What can hang from each mark:
rodanuf: bilu buko kaniret sibuz
sigan: buko fogani sibuz
puru: fogani
fogani: rodanuf
bilu: puru rodanuf
kaniret: puru rodanuf
budi: buko
sibuz: fipa
fipa: buko

(in the rows, 128 means zero)
Known rows, with every way that one mark hangs from another:
fogani[rodanuf[bilu buko kaniret sibuz]]: [ 93 119 159  88 131 143 126  91  73 104 117 127 120 113 129 121  49  96
 195 123 136 147 178 149 119 152]
kaniret[puru[fogani] rodanuf[bilu buko sibuz]]: [111 120 188 129 149 170 144  54 104 133 122 149 122  76  90  37 101 103
 122 163 103 184 119 162 114 105]
fogani[rodanuf[buko kaniret sibuz]]: [ 95 106 127 103 137 142 137  97  94  91 102 133 120 112 120 131  58 105
 171 130 137 136 167 160 113 169]
bilu[puru[fogani] rodanuf[sibuz[fipa]]]: [112  71 138 165 178  81 134 111 167 154 131 164  91  89 118 132  99 119
 105 131 126 142 176 199  90 189]
puru[fogani]: [131 115 158 148 102 127 127 109 178 135 131 135 133 107 115 102 144 139
 138 134 122 138 141 154 120 113]
puru[fogani[rodanuf[bilu buko sibuz[fipa]]]]: [118 107 182 139 109 127 114 112 141 153 131 139 122  91 101  97 105 133
 171 135 141 165 158 191  97 140]
fogani[rodanuf[bilu sibuz[fipa]]]: [121 128 152 128 144 117 120 153  94 170 137 128 124 123 128 141  94 128
 146 127 150 158 136 166 118 165]
fogani[rodanuf]: [126 122 123 139 127 114 131 169 127 145 113 133 127 119 124 148 109 154
 101 125 141 127 102 155 128 164]
fipa[buko]: [103 126 128 123 130 117 114  97 128 108 115 145 151 120 115 109  96 159
 146 140 114 107 125 111 125 112]
kaniret[puru rodanuf[bilu buko sibuz[fipa]]]: [122 123 172 122 173 157 140  92  66 145 136 140 115  94  98  62 100 100
 111 155 124 191 118 149  99 129]
kaniret[rodanuf[bilu[puru]]]: [120 125 155 117 152 120 130 140 106 165 142 153 117  95 119 121 112 116
  83 125 128 152 111 135 130 135]
sigan[buko fogani[rodanuf[sibuz]]]: [ 81 103 131 108  90 115 120 129 168 114  63 130 130 111  65 127 176 170
 172 124 117 150 118 172 125 133]
sigan[buko fogani sibuz]: [ 86 116 119 118  64 115 149 104 203 102  56 102 131 110  90 112 228 177
 221 133 102 147 148 123 132  96]
rodanuf[bilu buko kaniret sibuz[fipa]]: [102 116 183  76 138 151 117  60  62 101 152 117 114 120 132 102  69  60
 244 122 141 174 233 130  90 129]
kaniret[rodanuf[buko]]: [107 121 140 106 119 142 126 119 126 133 118 150 123  85  85 113 118 128
  95 141 128 143  93 155 122 133]
rodanuf[kaniret]: [120 121 140 106 126 134 142 106 117  95 132 117 129 133 146 136 105 105
 163 118 126 129 173 105 127 133]
kaniret[puru rodanuf[buko sibuz[fipa]]]: [125 109 142 137 179 157 149  97  89 134 120 145 112  94  90  71 110 108
  86 164 124 179 105 160  94 145]
bilu[puru[fogani] rodanuf[sibuz]]: [ 99  78 131 154 174  92 141  88 166 134 116 169  95  90 121 127  86 114
 107 134 111 127 166 192 113 178]
sibuz[fipa[buko]]: [127 117 142 140 138 100 109 140 132 143 142 136 139 123 115 123 122 160
 141 134 140 135 138 127  91 135]
sigan[fogani sibuz[fipa]]: [137 124 119 156  82 112 150 148 196 145 106  89 133 123 127 120 207 150
 190 141 132 164 148 125 111 122]
puru[fogani[rodanuf]]: [130 110 153 157 101 116 128 141 175 148 119 138 132  99 111 118 128 160
 118 133 131 137 119 174 120 143]
puru[fogani[rodanuf[buko kaniret sibuz[fipa]]]]: [115  91 164 136 113 129 128 102 152 120 122 136 123  95 109 111  99 124
 171 135 140 157 177 185  91 156]
budi[buko]: [117 138 117 135 143 136 110 113 150 102 127 142 127 110 109 108 130 162
 141 144 123 124 126 146 101 135]

Rows:
[113 126 181 112 179 140 140  57  55 103 148 118 134 136 152  82  64  89
 206 139 118 168 206  95 100 120] : rodanuf[bilu kaniret[puru] sibuz[fipa[buko]]]
[121  95 139 131 165 139 146 112  79 104 111 125 111 117 125 109  71 109
 150 138 142 162 169 156  83 178] : fogani[rodanuf[buko kaniret[puru] sibuz[fipa]]]
[ 93  98 137 116  95 106 116 147 168 129  74 127 126 113  63 131 186 175
 172 123 129 162 125 179 108 142] : sigan[buko fogani[rodanuf[sibuz[fipa]]]]
[125  74 135 175 173  90 124 125 147 147 123 161 116  97 120 108  96 143
 117 135 135 142 165 175  79 169] : bilu[puru[fogani[rodanuf[sibuz[fipa[buko]]]]]]
[ 98  74 131 112 167  98 139  97 117  92 115 155  82  95 131 136  59 102
 121 113 120 119 194 146  91 184] : bilu[puru rodanuf[buko kaniret]]
[ 94  99 133 126  70  93 153 152 195 118  65  93 126 106  96 141 213 189
 220 123 129 166 166 138 103 142] : sigan[buko fogani[rodanuf[kaniret]] sibuz[fipa]]
[123 113 167 102 157 122 134 105  78 113 152 126 110 130 170 121  80  80
 174 103 128 145 212  91 111 132] : rodanuf[bilu[puru] kaniret]
[120 122 188  91 137 163 138  64  54  79 134 113 113 122 146  64  73  82
 194 122 116 161 198  86  98 105] : rodanuf[bilu buko kaniret[puru]]
[112 111 126 121  97 137 121 125 151 118  87 124 130 114  92 111 127 132
 160 135 128 153 120 169 115 139] : sigan[fogani[rodanuf[buko sibuz]]]
[122 108 133 130 101 128 117 144 152 135  98 121 126 115  91 116 138 137
 158 133 140 164 125 176  98 150] : sigan[fogani[rodanuf[buko sibuz[fipa]]]]
[102  97 166 119 127 127 151  75 139  85 110 138 104  93 117  99  82 122
 135 131 107 132 165 148 106 150] : bilu[rodanuf[buko kaniret[puru[fogani]]]]
[105  67 150 148 178  86 146  93 156 126 134 156  92  94 134 140  79 100
 131 125 126 143 211 181  89 194] : bilu[puru[fogani] rodanuf[kaniret sibuz[fipa]]]
[107  86 126 126 175  87 149 119 128 110 124 151  91 107 148 157  72 108
 104 110 119 115 180 139 110 188] : bilu[puru rodanuf[kaniret]]
[ 97 139 166  80 144 153 134  59  74 100 143 115 132 135 155 123  69  64
 220 123 122 149 206 110 142 119] : rodanuf[bilu kaniret sibuz]
[138 109 145 176 155 141 155 107 131 128 109 132 125 113 123  75 114 138
 105 152 115 154 123 159 111 137] : kaniret[puru[fogani[rodanuf[sibuz]]]]
[127 118 143 130 155 156 151 107  98 122 112 146 115  92  95  70 115 127
  67 155 113 159  84 137 109 129] : kaniret[puru rodanuf[buko]]
[ 80 110 141 108 152 101 136  87 132 109 126 141 125 111 121 156  66 122
 157 134 120 121 170 152 122 172] : bilu[rodanuf[kaniret sibuz[fipa[buko]]]]
[121  95 184 122 171 120 132  79  97 130 164 131 110 118 156 109  83  66
 206 118 137 176 247 137  86 145] : rodanuf[bilu[puru[fogani]] kaniret sibuz[fipa]]
[ 98  98 148  99 163 132 129  94  64 107 118 137 104 107 141 118  38  87
 179 119 138 149 199 150 101 168] : fogani[rodanuf[bilu[puru] buko kaniret sibuz]]
[ 97 107 166 107 151 142 123  74 109 143 131 164 112  74  94  84  89  91
 131 141 122 165 145 172 113 130] : kaniret[rodanuf[bilu[puru[fogani]] buko sibuz]]
[131 110 169 156 145 149 143  89 111 124 113 133 120 105 117  55 100 126
 134 149 116 164 139 157 103 125] : kaniret[puru[fogani[rodanuf[bilu buko sibuz]]]]
[147 118 172 169 139 134 149 125 125 141 121 127 125 112 130  71 120 147
 107 141 117 159 119 142 111 125] : kaniret[puru[fogani[rodanuf[bilu]]]]
[118 112 186  98 169 162 136  50  40  92 147 113 108 126 139  67  65  60
 220 133 130 186 226 116  78 126] : rodanuf[bilu buko kaniret[puru] sibuz[fipa]]
[ 98  89 106 138 194  94 142 103 126 129 114 162  91 105 130 145  72 105
  97 129 116 118 158 172 118 189] : bilu[puru rodanuf[sibuz]]
[104  60 144 151 171  92 125  88 155 134 123 170  82  77 101 111  85 112
 124 133 126 146 189 208  72 186] : bilu[puru[fogani] rodanuf[buko sibuz[fipa]]]
[117 133 169 134 184 142 143  98  77 155 137 144 136 103 109  75  97 122
 101 160 116 176 102 132 117 125] : kaniret[puru rodanuf[bilu sibuz[fipa[buko]]]]
